Each row was made from one path, in order. Every step used is in the known rows, and no mark comes twice. Write each row's path.
Known rows
X L P C B: [.30, -.11, -.11, -.01, -.18, -.14, .22, .45, -.31, -.44, -.04, .08, .24, -.52, .31, .03, -.32, -.05, -.09, -.09, .13]
B L P C R: [-.30, -.36, -.11, .31, -.01, -.33, -.23, .24, -.28, -.08, -.27, .13, .35, -.31, -.06, .15, -.31, .03, -.27, -.01, .17]
B L P C: [-.04, -.25, -.08, .23, -.04, -.17, -.07, .32, -.06, -.05, -.20, .20, .13, -.20, .11, .14, -.15, .01, -.22, .25, .16]
X E C B L P: [.25, .42, .06, .09, -.18, -.29, .12, .42, .24, -.66, -.27, .30, -.27, -.35, .20, .47, -.11, .12, -.18, -.13, -.27]
E C R: [-.07, .01, -.21, .13, -.03, -.15, -.07, .08, -.31, .17, -.06, .01, .06, .00, -.16, .31, -.15, -.03, -.04, -.25, .10]
C B L P: [-.03, -.09, .20, .21, .03, .06, -.15, .07, .21, -.69, -.09, .24, .10, -.54, .13, -.01, -.10, .07, -.17, -.04, -.31]
E X R C: [-.16, -.53, -.22, -.25, -.04, .06, .11, .19, -.07, .04, -.07, -.03, .28, .11, -.09, -.11, -.18, -.06, .07, -.12, .23]
X R: [-.09, .03, .01, -.17, -.02, -.11, -.13, .00, .04, -.27, -.13, .03, .02, -.13, -.10, .05, -.15, .03, .11, -.18, .47]
L P C R X E: [-.10, -.41, -.01, -.01, -.16, -.70, .37, .46, -.01, .10, -.34, .02, .23, -.25, .08, .02, -.11, .14, -.25, -.19, .12]
L P: [-.03, -.22, .01, .27, -.07, -.03, -.06, .04, -.02, -.08, -.03, .13, .00, -.15, .10, -.04, .00, .07, -.11, .00, .12]
B C P: [-.03, .79, .06, -.13, -.05, .01, .01, .19, -.27, .61, .08, -.08, .07, -.16, .01, .18, -.13, -.18, .07, -.20, .10]
R X E: [.05, .08, .14, -.29, -.07, -.28, .40, .24, .53, -.03, -.24, -.01, -.10, -.03, .13, -.13, .09, .14, -.05, -.09, -.12]
P C R X: [-.12, -.58, -.08, -.10, .07, -.31, .25, .20, -.12, .33, -.14, -.10, .48, -.16, -.12, -.17, -.07, -.03, -.13, -.12, .02]
E X: [-.15, -.42, -.23, -.12, .04, -.07, .13, -.01, -.13, -.01, .22, -.02, .23, -.02, -.18, -.20, -.02, .01, .01, .12, -.15]
X R C B: [.17, -.10, .13, -.16, -.06, .16, .08, .19, -.01, -.41, -.20, -.01, .14, -.19, .10, .10, -.11, -.10, .07, -.39, -.02]
C P: [-.02, .54, .12, .02, .02, -.02, .08, -.01, -.23, .29, .09, -.02, .02, -.20, -.06, -.02, -.18, -.05, -.02, -.31, .27]
X E C: [.26, .52, -.12, -.13, -.20, -.37, .26, .35, .03, .06, -.16, .07, -.36, .18, .11, .50, -.04, .04, -.01, -.08, .06]
E C R X L: [-.10, .01, -.25, -.18, -.03, .06, .21, .32, .20, .20, -.24, .00, .19, -.20, .07, -.13, -.40, .01, -.02, -.30, .26]
L P C R X: [-.16, -.77, -.09, .16, -.01, -.32, .20, .24, -.14, .28, -.16, .03, .48, -.30, -.03, -.18, -.09, .04, -.23, -.09, .14]
R X E C B: [.42, .20, .10, -.32, -.10, -.24, .58, .39, .40, -.25, -.12, .08, -.12, -.20, .15, .17, .12, .06, -.04, -.22, -.43]
P C B: [.33, -.15, -.01, -.12, -.02, -.23, .26, .23, -.38, -.21, .12, -.03, .23, -.26, .01, .18, .05, -.13, -.05, -.01, -.26]

Which path is each row?
[.23, .13, .15, -.02, -.09, -.18, .36, .47, .68, -.52, -.33, .31, -.16, -.41, .26, .15, -.02, .16, -.22, -.12, -.37] => R X E C B L P
[-.01, .40, -.15, -.06, -.18, -.50, .10, .27, -.18, -.02, -.25, -.01, -.17, .06, -.08, .50, -.16, .08, -.07, -.33, .09] => X E C R
[-.12, -.25, -.18, .03, -.03, -.39, .00, .17, -.53, .19, -.07, -.12, .33, -.08, -.16, .17, -.16, -.07, -.10, -.12, .13] => P C R
[-.05, -.23, -.01, -.01, -.06, .18, .22, .28, .50, -.05, -.22, .12, .14, -.32, .34, -.47, -.26, .12, -.08, -.06, .28] => R X L P
[-.12, -.17, -.24, .11, -.08, .04, .15, .36, .17, .12, -.28, .14, .23, -.34, .18, -.13, -.44, .08, -.11, -.31, .37] => E C R X L P
[-.28, -.42, .06, -.06, .10, -.06, .10, -.03, .21, .09, -.15, -.07, .35, -.21, -.10, -.32, -.05, .07, -.07, -.25, -.08] => C R X
[.42, .49, .01, -.20, -.18, -.35, .35, .36, -.04, -.41, -.05, .06, -.28, -.12, .11, .50, .04, .02, .00, -.22, -.31] => X E C B
[.30, -.34, .00, .15, -.09, -.24, .19, .28, -.43, -.28, .09, .10, .25, -.42, .12, .13, .03, -.05, -.15, .00, -.18] => L P C B
[.12, -.40, -.16, -.08, -.10, -.04, .38, .52, .16, .21, -.20, .10, .26, -.31, .34, -.30, -.30, .01, -.13, .06, .39] => R X L P C
[-.22, .25, .07, -.40, -.14, -.42, .20, .39, .29, .24, -.34, -.14, .15, -.10, .05, .06, -.03, .04, .00, -.21, -.28] => B C R X E
[-.22, -.04, .13, -.23, -.04, -.43, .27, .18, .34, -.08, -.33, -.09, .10, -.14, -.04, -.12, -.08, .18, -.09, -.34, -.09] => C R X E
[.15, -.06, .06, -.11, .05, -.14, .07, .27, -.12, -.40, -.04, .06, .21, -.34, .03, .18, -.08, -.10, -.11, .09, -.31] => P C B L
[-.11, -.29, -.13, -.01, .06, -.04, .19, .11, .12, .33, -.14, .01, .21, -.09, -.12, -.04, -.06, .00, -.08, -.23, -.02] => E C R X
[-.32, -.04, -.09, -.12, -.14, .05, .00, .42, .24, .21, -.30, .00, .40, -.42, .26, -.25, -.36, .02, -.03, -.19, .13] => B C R X L P
[-.03, .41, .11, -.08, -.05, .14, .06, .16, -.17, .34, -.19, -.03, .09, -.08, .01, .08, -.37, -.12, .04, -.54, .65] => X R C P
[.26, .30, .14, -.29, -.02, -.17, .41, .42, .66, -.43, -.29, .17, -.14, -.26, .16, .17, .00, .08, -.11, -.12, -.48] => R X E C B L
[-.02, -.18, .20, .11, -.06, .22, -.16, .26, .25, -.65, -.40, .22, .12, -.41, .20, .10, -.26, .00, -.10, -.29, .05] => X R C B L P
[-.13, -.22, -.26, .14, -.18, -.31, -.01, .39, -.47, .00, -.22, .01, .33, -.37, .13, .06, -.54, .00, -.13, -.18, .52] => X L P C R
[.14, -.50, -.34, -.18, -.14, -.21, .35, .46, -.44, -.44, .18, .07, .44, -.54, .13, -.18, -.36, -.04, -.07, .05, .00] => E X L P C B
[-.33, -.36, -.05, .03, -.05, .02, .07, .21, .28, -.11, -.30, .05, .35, -.47, .18, -.43, -.42, .14, -.12, -.31, .32] => C R X L P
[.01, -.03, .18, -.16, .01, .24, -.10, .23, .26, -.59, -.33, .09, .14, -.26, .10, .13, -.22, -.06, .00, -.28, -.05] => X R C B L
[.00, .10, .19, -.06, .09, .10, -.10, .02, .21, -.64, -.05, .09, .11, -.37, .03, .00, -.07, .01, -.07, -.07, -.42] => C B L
[-.34, -.67, -.02, .17, .07, -.22, .01, .30, .15, .08, -.35, .13, .47, -.39, -.02, -.17, -.21, .07, -.31, .00, .08] => B L P C R X
